What can hang from each mark
nuta: zafuz
nudak: denur
zafuz: denur fotor narid nuta
fotor: nazu zafuz
denur: nudak zafuz
nazu: fotor nuta
narid: zafuz

Each row was made from one small tree. Brackets hold a mark, then the marks that hang from it, in alphabetical order. Every link used is in the known rows. Write each row's tree.
Known rows
(nuta zafuz): -.17,.06,-.08,-.23,-.19,-.12,-.22,-.19,.34,-.10,.30,.02,.14,-.18,-.03,.23,-.39,.03,-.16,-.08,.27,.20,-.77,-.26,.17,-.22,.08,.40,-.08,.02,.37,.14,.34,-.08,-.02,-.19,.06,-.12,.53,-.39,.01,.29,-.15,.13,-.08,.19,-.31,.04
(zafuz (denur nudak) narid nuta): .03,-.05,-.10,.04,-.22,-.03,.06,-.20,-.54,.26,-.11,-.24,-.27,.18,.04,-.17,.27,.29,.29,-.16,.15,-.18,.15,.17,-.18,.08,.16,-.41,.52,.08,-.29,.12,-.17,.08,.16,.17,-.07,.20,-.14,.06,.28,-.41,-.16,-.19,.18,.17,-.21,.19
(nuta (zafuz denur (fotor nazu) narid)): .05,.21,.02,.24,.08,.05,.16,.01,.11,.18,.04,.09,.04,.18,-.02,-.05,.06,-.23,-.34,-.10,.40,-.12,.12,.19,-.43,-.18,.19,-.06,.30,-.51,-.03,.05,-.19,.26,-.28,-.15,.21,-.21,-.25,-.06,-.33,.31,-.10,-.07,-.07,-.13,.24,.10
(narid (zafuz denur fotor)): -.15,.03,.10,-.02,-.14,.09,-.19,.24,.26,-.01,.02,.27,.11,-.39,-.01,.26,-.06,-.06,-.30,-.36,.36,-.24,.01,.12,.23,.14,.36,.03,-.24,.16,.21,.27,-.16,-.18,.02,-.16,.09,-.11,.08,-.42,.12,-.04,.01,.06,.01,.08,.19,.22
(denur nudak (zafuz fotor)): -.18,.19,.21,-.61,-.07,.22,.01,.31,.11,-.14,.06,.14,.17,.01,.03,.21,-.42,.11,-.04,-.03,-.15,.35,-.44,.12,.23,-.06,.06,-.13,-.22,.20,-.02,-.14,.12,-.56,-.10,-.18,-.17,.32,.18,.11,.25,-.13,.22,.01,.00,.30,.13,-.15
(fotor (nazu nuta) (zafuz denur narid)): .39,-.05,-.27,.36,.00,-.06,.06,-.25,-.07,.06,.09,-.20,.02,.09,-.15,-.07,.29,-.31,-.10,.26,-.08,-.25,.06,-.22,-.12,-.02,-.41,.01,-.04,-.30,.09,-.31,.14,.13,-.10,.12,.14,-.35,-.15,.27,-.21,.23,.02,.24,-.42,-.12,.23,-.23
(fotor (nazu nuta) zafuz): .23,-.16,-.27,.09,-.07,.07,-.06,-.14,.29,-.31,.26,-.21,.32,-.16,-.09,.16,-.01,-.21,.06,.32,-.41,.09,-.15,-.60,.24,-.11,-.53,.51,-.33,.19,.25,-.40,.39,.01,.06,-.08,-.01,-.34,.15,.15,-.11,.35,.07,.32,-.44,-.08,-.12,-.39
(nazu (fotor (zafuz (denur nudak) narid)) nuta): -.01,.03,-.44,.00,-.12,-.18,-.08,-.17,-.40,.15,-.10,.06,-.30,.20,.05,.07,.31,.11,.28,.36,-.01,.06,.15,.06,-.03,.18,-.25,-.22,-.11,-.13,.16,-.04,.06,-.12,-.14,.34,.20,.05,-.07,.26,-.11,.00,.06,.05,.05,.05,-.10,-.08
(denur nudak zafuz): -.07,.17,.03,-.54,-.21,.04,-.05,.06,.23,-.07,.33,-.14,.18,-.03,-.04,.37,-.44,.14,.09,-.03,-.26,.25,-.69,.01,.37,-.17,-.06,.03,-.33,.20,.09,-.12,.30,-.58,-.12,-.07,-.44,.22,.52,.24,.24,-.11,.17,.28,-.26,.35,-.08,-.23
(narid (zafuz (fotor nazu) nuta)): -.04,-.24,.25,.04,.20,.08,.09,.27,.37,-.16,-.07,-.05,.27,-.36,-.10,.07,.04,-.06,-.03,-.25,-.29,.05,.42,-.21,.20,.04,.12,.38,-.11,.25,.05,.20,-.18,.23,.14,-.12,-.10,-.09,-.17,-.24,.08,.04,.05,.07,.06,-.25,-.09,.06
(denur nudak (zafuz (fotor nazu) nuta)): -.10,.00,.19,-.10,.17,.27,.25,.31,.12,-.08,.02,-.13,.13,.13,-.16,-.01,-.08,.05,.21,.07,-.60,.29,.22,-.01,.08,-.07,-.03,-.05,.04,.18,-.27,-.20,-.19,-.12,-.05,.00,-.45,.21,-.14,.29,.17,-.27,.27,-.02,.00,.00,.08,-.24
(zafuz fotor): -.07,.16,.19,-.19,-.20,.17,-.19,.05,.12,-.12,-.15,.17,.25,-.24,.23,.21,-.26,.12,-.17,-.06,.36,.10,-.29,-.17,.19,.05,.05,.19,-.08,.37,.12,.00,.26,-.15,.22,-.37,.28,.13,.14,-.36,.11,.06,-.13,-.33,.03,.18,-.06,.01
(nazu fotor (nuta (zafuz denur narid))): .03,.03,-.16,.22,.03,-.44,-.04,-.45,-.04,.06,.06,.23,-.28,.19,.32,-.07,.15,-.03,.16,.19,.41,-.14,.14,.10,-.07,-.02,.10,.08,.00,-.37,.29,.35,-.11,.21,-.23,.41,.48,-.25,.19,-.06,-.24,.25,-.18,-.09,.20,-.27,-.07,.20
(denur nudak (zafuz (fotor nazu) narid nuta)): .01,-.03,.35,-.30,.23,.09,.38,.29,-.16,.07,-.13,-.09,.03,.21,-.11,-.19,.05,.02,.11,-.04,-.42,.20,.30,.23,-.29,-.08,-.01,-.34,.20,-.12,-.35,-.10,-.13,.11,-.09,.05,-.29,.44,-.20,.36,.07,-.18,.24,-.12,.10,-.03,.17,-.04
(nuta (zafuz (fotor nazu))): -.09,.05,.00,.03,.00,.15,.03,.11,.42,-.22,.14,.07,.38,-.11,-.05,.17,-.25,-.09,-.21,-.05,.00,.21,-.18,-.14,.02,-.30,.00,.46,.04,-.12,.16,-.05,-.03,.02,-.11,-.30,.11,-.17,.03,-.23,-.12,.34,-.06,.06,-.10,-.07,.05,-.14
(nudak (denur (zafuz narid))): .10,.04,.20,-.35,.21,-.36,-.29,-.36,.29,.09,.20,.19,-.09,.05,.23,-.02,-.44,-.03,-.25,-.08,.23,-.20,-.69,.23,-.12,-.17,-.21,.02,-.37,-.18,.07,-.04,.49,-.24,-.20,-.17,-.21,.02,.45,.09,-.11,-.05,-.06,.09,-.01,.08,.00,.28
(nudak (denur zafuz)): -.07,-.01,.07,-.28,.13,-.19,-.38,-.22,.43,-.14,.35,.11,-.01,-.06,.24,.11,-.55,.04,-.11,-.10,.14,-.10,-.78,.04,.19,-.13,-.18,.29,-.64,.10,.11,-.15,.42,-.42,-.07,-.13,-.48,-.20,.59,.03,.05,-.14,-.04,.24,-.17,-.01,-.05,.12
(nazu (fotor zafuz) nuta): .03,-.07,-.22,-.01,-.03,-.19,-.30,-.17,.07,-.23,.00,.11,.08,-.24,.25,.14,-.08,.05,.10,.51,-.04,.15,-.11,-.38,.43,.20,-.36,.46,-.41,.22,.39,.06,.36,-.09,.02,.12,.25,-.16,.23,-.06,-.06,.33,-.02,.04,-.11,-.04,-.26,-.20
(nazu fotor (nuta zafuz)): -.08,-.13,-.19,.02,-.01,-.40,-.13,-.32,.25,-.26,.17,.13,.04,-.10,.31,.13,-.16,.05,.25,.20,.04,.24,-.17,-.24,.40,-.06,-.04,.57,-.29,.06,.46,.21,.19,-.03,-.08,.19,.35,-.31,.43,-.21,-.15,.33,-.15,.09,.11,-.25,-.29,.06
(nazu fotor): -.04,.10,-.09,-.17,-.30,-.02,-.27,-.19,.23,-.05,.01,.08,.26,-.26,.49,.37,-.10,.32,.11,.07,.24,.04,-.28,-.22,.41,.13,-.19,.59,-.28,.33,.33,.19,.41,-.27,.00,-.13,.16,-.14,.35,-.26,.11,.03,-.29,-.26,-.03,.02,-.26,-.02

Write each row's tree
-.02,-.07,-.05,.23,-.09,-.04,-.20,-.04,-.18,.18,.10,-.15,-.12,-.21,-.16,-.17,.13,.14,-.08,.06,.03,-.08,-.06,-.30,.05,.20,.07,-.06,.04,.18,.04,.13,-.05,.20,.31,.05,-.21,.02,-.11,-.17,.02,-.08,.09,.00,-.11,.15,-.14,-.05 : (fotor (zafuz denur nuta))
-.29,-.16,.01,.01,-.05,.13,-.06,.37,-.16,.05,-.18,.01,-.19,-.09,-.23,.04,.14,.12,.07,-.34,-.10,-.03,.40,.20,.24,.34,.43,-.23,.01,.31,-.18,.26,-.50,-.16,.26,.14,-.10,.11,-.16,-.12,.35,-.34,.10,.06,.36,.07,-.04,.26 : (narid (zafuz (denur nudak) fotor nuta))
.17,-.06,-.58,.20,-.12,.12,.15,-.16,-.28,-.03,.14,-.31,-.06,.26,-.30,-.01,.36,-.16,.17,.26,-.37,-.07,.02,-.10,-.04,-.14,-.40,-.15,-.04,-.20,-.09,-.50,.04,-.04,-.10,.24,-.05,-.21,-.23,.48,-.10,.13,.06,.41,-.29,-.03,.09,-.36 : (fotor (nazu nuta) (zafuz (denur nudak) narid))
-.09,-.22,.24,.15,.10,-.07,-.08,.28,.06,.05,-.04,.07,-.08,-.33,-.07,-.04,.08,.03,-.16,-.32,.20,-.19,.43,.05,.04,.29,.55,-.15,-.03,.23,.00,.43,-.36,.15,.30,.04,-.05,-.04,-.11,-.40,.17,-.14,.04,.00,.24,-.07,.04,.32 : (narid (zafuz denur fotor nuta))
.20,-.14,.09,.15,.10,-.08,.11,-.12,-.02,.16,-.05,-.19,-.01,-.07,-.18,-.19,.10,-.09,-.10,.22,-.20,-.04,.07,-.35,-.23,.00,-.35,.17,.20,-.17,-.03,-.06,.11,.44,.06,-.15,-.17,.07,-.22,.03,-.08,.08,.11,-.03,-.18,.10,-.18,-.11 : (fotor nazu (zafuz narid nuta))
.08,.20,.12,-.62,-.09,-.18,.05,-.10,.00,.02,.16,-.01,.00,.16,-.01,.16,-.37,.05,.02,.01,-.04,.17,-.65,.20,.01,-.15,-.12,-.24,-.13,-.08,.13,-.01,.33,-.34,-.29,.03,-.18,.35,.39,.20,.19,-.07,.18,.16,-.16,.27,-.04,-.04 : (denur nudak (zafuz narid))
.22,-.17,.14,-.02,.53,-.17,.01,-.17,.32,-.21,-.06,.24,.05,.20,.24,-.19,-.18,-.33,-.09,.07,-.15,-.12,.05,.14,-.17,-.25,-.30,.08,-.37,-.26,-.13,-.42,.26,-.11,-.18,-.02,.05,-.21,.00,.40,-.26,.16,-.07,.11,.04,-.48,.34,.16 : (nudak (denur (zafuz (fotor (nazu nuta)) narid)))
.07,-.05,.25,-.12,-.01,-.29,-.06,-.13,-.28,.18,-.17,-.01,-.31,-.24,-.11,-.26,-.12,.04,-.25,.20,.09,.04,-.18,-.26,-.09,.14,-.09,-.09,.23,-.01,.00,.21,.13,.35,.12,-.07,-.05,.36,-.01,-.17,-.04,.17,.12,-.13,.05,.30,-.26,.13 : (fotor (zafuz narid nuta))
.07,-.09,-.54,.20,-.01,-.10,.19,-.28,-.08,.00,.29,-.25,-.04,.42,-.19,.03,.23,-.17,.23,.01,-.18,.02,.03,.15,-.16,-.31,-.08,-.08,.21,-.37,-.08,-.26,-.20,-.04,-.23,.30,.10,-.35,.00,.40,-.10,.20,-.08,.40,-.13,-.21,-.01,-.13 : (fotor (nazu (nuta (zafuz (denur nudak) narid))))
-.09,.18,.31,-.20,.02,-.18,-.03,-.05,.02,.02,-.23,.27,-.03,-.03,.02,-.08,-.39,-.05,-.45,-.09,.49,.15,-.33,.09,-.25,-.12,.22,-.12,.21,-.27,.20,.24,.08,.18,-.07,-.22,.36,.27,.11,-.40,-.18,.35,-.09,-.16,.22,.18,-.07,.25 : (nuta (zafuz fotor narid))
-.06,.08,.46,-.45,.16,-.10,.21,.23,-.38,.14,-.32,.10,-.24,.15,.04,-.23,-.19,.12,.04,-.05,-.12,.24,.05,.36,-.23,.05,.22,-.54,.21,-.05,-.26,.16,-.08,.01,-.10,.10,-.11,.68,-.03,.13,.11,-.14,.23,-.24,.34,.23,.04,.17 : (denur nudak (zafuz fotor narid nuta))
-.05,-.21,-.42,.18,.01,.23,.10,.25,.23,-.20,.05,-.12,.22,.01,-.24,.24,.25,-.18,.21,-.14,-.39,-.06,.40,.05,.37,-.03,.11,.11,-.30,.16,-.04,-.23,-.34,-.33,.00,.16,.03,-.40,-.17,.26,.16,-.02,.05,.46,-.07,-.32,.22,-.08 : (narid (zafuz (denur nudak) (fotor (nazu nuta))))
.16,.01,.18,.39,.13,.15,.23,.04,-.23,.19,-.34,-.06,.00,.11,.11,-.37,.42,-.02,.02,-.06,.20,-.31,.67,.07,-.45,.09,.20,-.22,.52,-.15,-.28,.05,-.23,.46,.23,.02,.19,.07,-.48,-.05,-.02,-.17,-.18,-.35,.13,-.20,.25,.12 : (zafuz denur (fotor nazu) narid nuta)
.10,.05,.35,.19,.04,-.01,.07,-.02,-.42,.23,-.40,.09,-.26,-.03,.21,-.35,.23,.06,.02,-.10,.47,-.30,.48,.20,-.35,.20,.42,-.44,.43,-.09,-.24,.26,-.29,.36,.32,.06,.32,.26,-.28,-.25,.06,-.16,-.21,-.50,.34,-.01,.15,.38 : (zafuz denur fotor narid nuta)
-.21,.28,-.24,.11,-.02,.26,.22,.17,-.06,.22,-.01,-.03,.07,.39,-.25,.04,.10,-.11,-.17,-.12,.04,.11,.02,.36,-.36,-.21,.10,-.14,.37,-.44,-.17,-.07,-.32,-.04,-.26,-.05,.04,-.04,-.28,.12,-.14,.01,-.03,.09,.06,.02,.15,.02 : (nuta (zafuz (denur nudak) (fotor nazu) narid))
-.16,-.16,.39,-.14,.46,-.12,-.24,.05,.10,-.10,-.05,.21,-.18,-.06,.25,-.27,-.28,.05,-.12,-.14,-.01,-.06,-.07,.17,-.02,.12,.12,-.01,-.22,.19,-.15,.03,.01,-.09,.20,-.07,-.32,.05,.13,-.11,-.03,-.22,-.03,-.12,.27,-.16,.04,.33 : (nudak (denur (zafuz fotor nuta)))
.04,.06,-.07,.23,-.01,.31,.27,.10,-.44,.23,-.29,-.13,-.06,.31,-.08,-.16,.44,.12,.26,-.08,-.08,-.09,.64,.26,-.39,.09,.08,-.37,.53,-.10,-.52,-.16,-.38,.19,.10,.06,.01,.20,-.54,.23,.15,-.38,-.10,-.26,.21,-.08,.10,.01 : (zafuz (denur nudak) (fotor nazu) narid nuta)
.18,-.21,-.16,.28,.07,.13,.04,.11,.35,-.25,.10,.01,.29,-.23,-.11,.14,.22,-.32,.01,-.18,-.09,-.23,.51,-.11,.23,-.01,.13,.27,-.31,.10,.10,-.09,-.20,-.02,.05,-.03,.17,-.48,-.07,.01,.01,.11,-.06,.26,-.15,-.44,.27,-.01 : (narid (zafuz denur (fotor (nazu nuta))))
.05,-.14,-.68,.22,-.23,.31,.09,-.05,.02,-.11,.29,-.44,.13,.15,-.38,.19,.27,-.09,.27,.23,-.56,.10,-.01,-.27,.29,-.06,-.43,.11,-.24,.12,-.03,-.55,.04,-.24,.00,.21,-.20,-.35,-.14,.41,.06,-.03,.11,.46,-.40,-.07,-.04,-.53 : (fotor (nazu nuta) (zafuz (denur nudak)))
-.46,.16,-.28,-.02,-.18,.21,-.11,.21,-.06,-.03,.08,.04,.00,.18,-.18,.14,-.16,.05,-.10,-.23,.21,.23,-.16,.27,.07,-.07,.37,-.23,.10,.03,-.02,.00,-.31,-.29,-.01,.01,.03,-.01,.01,-.18,.07,-.05,.01,.04,.17,.23,.01,.01 : (nuta (zafuz (denur nudak) fotor))
.20,.01,.79,-.21,.27,-.20,.17,.11,-.25,.04,-.22,.27,-.16,-.07,.15,-.26,-.26,-.09,-.18,-.01,.11,-.03,.04,.14,-.29,.07,.33,-.44,.21,-.05,.00,.23,.07,.31,-.03,-.01,.06,.56,.02,-.09,-.03,.00,.19,-.34,.20,.05,.14,.32 : (denur (zafuz fotor narid nuta))
-.20,-.10,.05,.02,-.04,-.10,-.21,.05,-.04,-.01,-.11,.05,-.13,-.24,.10,-.01,.09,.27,.11,.38,-.06,.20,.08,-.34,.15,.34,-.24,.39,-.09,.19,.26,.33,.12,.15,.16,.05,-.13,.12,.00,-.30,-.04,-.01,.03,-.23,.05,.09,-.34,-.05 : (nazu (fotor (zafuz nuta)))
-.12,.07,.06,.01,-.12,.10,.07,.08,-.60,.28,-.46,-.02,-.27,.21,.00,-.27,.25,.29,.14,-.17,.24,-.06,.41,.36,-.24,.14,.37,-.55,.51,.06,-.35,.13,-.33,.14,.19,.08,.16,.41,-.31,-.02,.15,-.33,-.12,-.40,.42,.12,.02,.24 : (zafuz (denur nudak) fotor narid nuta)
.10,-.14,-.24,.42,-.05,.13,.04,.05,.01,.17,.24,-.32,.06,-.15,-.23,-.05,.35,-.07,.00,.08,-.18,-.21,.18,-.40,-.11,.09,-.13,.12,.00,.06,-.04,-.12,-.03,.38,.23,.01,-.34,-.22,-.23,.02,-.06,-.10,.13,.12,-.38,.01,.00,-.32 : (fotor nazu (zafuz denur nuta))
.21,.25,.00,.22,-.12,.27,.15,-.08,-.02,.17,-.11,.09,.21,.06,.13,.05,.18,-.08,-.18,-.09,.43,-.30,.21,.07,-.38,-.05,.00,-.04,.23,-.27,-.09,-.07,.01,.14,.00,-.22,.20,-.08,-.34,-.03,-.08,.02,-.18,-.29,-.16,-.11,.39,-.02 : (zafuz denur (fotor nazu) narid)
